Known rows, with every way that one mark hangs from another
{j542 j203 j237}: [ -6  13  -6 -13  -9   7  -2  -5  -4   5  25 -13  -1  -1   1   4 -25  -8
  -5   6  -7  -1]
{j108 {j978 {j501 {j237 {j542 j203}}}}}: [ 20 -19  -1 -18   3  70  -2 -23   0   4   8  -5   2 -40  -7  28 -50   8
  13   2  16   2]
{j108 {j978 {j501 j237}}}: [ 18 -15   1 -12  -7  62  -1  -5   3  14   0  -9   4 -33 -10  11  -7 -14
  17   3  18  -3]
{j785 {j501 {j237 j542}}}: [ -9   1  -6  -2  11  43   3 -20   3 -15  -3  -6   0 -21   1  13   4  15
  11   2   8 -12]
{j785 {j501 {j237 j108 j542} j978}}: [  3 -13  -5 -17  17  73   3 -25   2  -7 -23  -3  -7  -5  -8  27  20  36
  14   3  17 -12]
{j501 {j237 j108 j542} j978}: [ 22  -8   1 -12  16  49   1 -23   2   3 -23  -2  -5  -4 -11  26  18  13
   9   0  22 -11]
{j501 j237 j978}: [ 18   3   1   0   3  53   1 -14   1   3 -11  -8  -6 -16  -6   9  29 -33
  13 -10  19 -17]
{j542 j237}: [ -5  17  -4   0  -8   7  -1   1   1   9  12 -14   2   2  -2   0   7  -9
  -3   7   1  -9]
{j542 {j237 j108} j951}: [  4  -6  -4 -32  -4   2  -5   8   5  20  13 -10  -9  26   0   6 -10  31
  -3   7   2  -4]
{j108 {j978 j501}}: [ 10 -23   0  -9  -6  44  -1   1   1  14  -1  -2   4 -17  -8  13 -22  13
   8   4  10   5]
{j785 {j501 j237 j978}}: [  0  -1  -4  -5   4  77   3 -18   1  -6 -11 -11  -8 -17  -4  10  30 -10
  17  -7  13 -20]
{j237 j542}: [  2  -1  -1   7  11   3   2 -12   2  -6  -6   0   0  -2   0  13  -9  20
  -3   1   6  -1]
{j501 {j237 j542} {j978 j108}}: [ 17   0  -4  -2  16  55   0 -23  -1   7 -30   5  -7  -6  -9  19  29 -13
  12  -3  26 -10]
{j108 j978}: [ 5 -8 -3 -7 -4 12  2  1  1 18  0 -1  3 -8 -6  3 -1 -4  8 -5  6 13]
{j785 {j501 {j978 j108}}}: [-12 -10  -9  -9   7  58   1  -8  -4   4 -27  10 -11  13  -6  13  26  18
  11   3   7  -2]
{j501 {j237 j542} j978}: [ 22   1   0   7  14  56   3 -27   2  -3 -16  -9  -5 -18  -5  20  20 -11
   9 -12  23 -19]
{j237 {j108 j978} j501 {j542 j203}}: [  7 -18  -5 -25   7  32   0 -22  -1  -3   1  14   3  13 -11  32 -57  50
   3  -1   1  25]
{j237 {j542 j203}}: [  1  -5  -3  -5  10   5   0 -18  -3 -10   9   4  -3  -6   3  16 -40  22
  -5   0  -2   5]
{j237 j108}: [  1 -10   1 -18   2  -8  -1   4   0   6  -6   7   0  15  -5   6  -1  25
   0   9  -2   9]
{j237 {j108 j978}}: [  4 -18  -2 -26  -2   4   0   5   1  24  -8   5   3   8 -11   8  -1  21
   8   7   2  22]
{j542 {j237 j501} j951}: [  6   8  -6  -7  -8  34  -3  -5   5  -3  20 -11  -4  22   1   8 -25  10
  -3 -12   3 -16]

Rows
[  4  -4  -6 -40  -7  30  -7  -8   0  -3  26  -3  -8  32  -1  17 -59  37
  -5  -1  -5   1]  {j542 j203 {j237 j108 j501} j951}
[ 14  -9  -1  -8  10  53  -4 -15   0  -1 -16   6   1 -15  -8  20  -8   8
   9  15  20  -8]  {j978 j108 {j501 {j237 j542}}}
[  9   4  -2  -9   9  21   0 -24  -2  -9  11  -5  -2 -24   1  14 -28  -4
   5  -1   6  -5]  {j501 {j237 {j542 j203}}}
[  7  17  -4   8  -7  62   1 -17   1  -7   0 -12  -1  14  -9  17   8  -8
   0 -10  12 -19]  {j542 {j237 {j501 j978}}}
[ 12 -32   1 -28  -4  35  -2   5   1  19  -9   4   4  -1 -13  19 -22  38
   8  15  10  15]  {j237 {j108 {j978 j501}}}
[ 10  -4   1 -16  12  13  -1 -14   3  -1 -10   0   1  -4  -6  15   1  16
   5   9  12   0]  {j501 {j237 j108 j542}}
[ 14 -12  -2 -22   9  24   2 -12   4  18 -11  -1   3 -11 -11  18   1  11
  14   5  16  12]  {j501 {j237 {j108 j978} j542}}
[ 12 -17  -3 -18  12  11  -3 -15   1  -3  15   1 -12   4   9  17 -56  39
  -4 -11   1   1]  {j237 {j542 j203 j951}}
[ -2  -5 -10  -7  17  79   1 -26  -1  -1 -30   4  -9  -6  -7  22  29  12
  17   2  20 -13]  {j785 {j501 {j237 j542} {j978 j108}}}
[ 28 -29   4 -32  12  52  -6 -11   6   1  -2  -3  -6  -4  -3  26 -35  51
   7   6  19 -11]  {j978 {j501 {j237 j108 {j542 j951}}}}
[ 13 -12  -4 -12  10  31  -4 -24   1 -20  17   7  -9  13   6  25 -72  46
  -5 -18   0  -1]  {j237 j501 {j542 j203 j951}}
[ 12 -23  -3 -31  13  25  -5 -21   2 -14  10  13  -9  28   1  30 -74  69
  -4  -8  -1   9]  {j237 j108 j501 {j542 j203 j951}}
[  2  12 -10 -12  -6  65  -4 -20  -6   1   0   5  -7  23 -10  22 -15  -7
   1  -3   7  -4]  {j542 j203 {j237 {j501 {j978 j108}}}}
[ 12 -11   0 -28  -3  20   0  -1   3  24  -6  -2   3  -9 -12   6  11  -9
  17   6  11  13]  {j501 {j237 {j108 j978}}}
[  4   6  -7 -20  -9  35  -5 -11   1  -7  33 -10  -8  18   4  13 -54  12
  -5 -12  -3  -8]  {j542 j203 {j237 j501} j951}
[ 16 -29  -4 -41  -9  47  -6   9   6  34  10 -13  -4   9  -9  19 -31  45
   5   9  12   3]  {j542 {j237 {j108 {j978 j501}}} j951}
[  9  -8  -8 -32 -10  36  -3   1   6  20  12  -8  -3  30  -9  16 -27  30
   5  -7   6   7]  {j542 {j237 {j108 j978} j501} j951}
[  4 -19  -5 -41 -13  45  -5   0  -2  22  17  -8   3  -3 -12  23 -47  31
   3  21   1  14]  {j542 j203 {j237 {j108 {j978 j501}}}}
[ 16 -11   0  -3  15  53   2 -26   2 -15 -22   9  -2  24 -12  35  -9  49
   0  -6  13  -3]  {j237 j108 {j501 j978} j542}
[ 18 -18   4 -19  11  47  -3 -14   3  -5  -9  -2   3 -13  -9  25 -19  34
   6  18  17  -7]  {j978 {j501 {j237 j108 j542}}}
[  5 -15  -3 -28 -12  42  -3   6   2  25   3 -11   5   1 -14  19 -16  26
   4  21   9   8]  {j542 {j237 {j108 {j978 j501}}}}
[ 14 -19  -1 -20  13  21  -3 -15   5 -12  -4  10  -5  32  -1  25 -41  67
  -2  -7   5   1]  {j237 j108 j501 {j542 j951}}
[ 11  -7  -7  -5  13  60  -2 -33  -6 -14 -17  20  -7  18  -8  34 -32  26
   2  -8  10   3]  {j237 {j501 {j978 j108}} {j542 j203}}
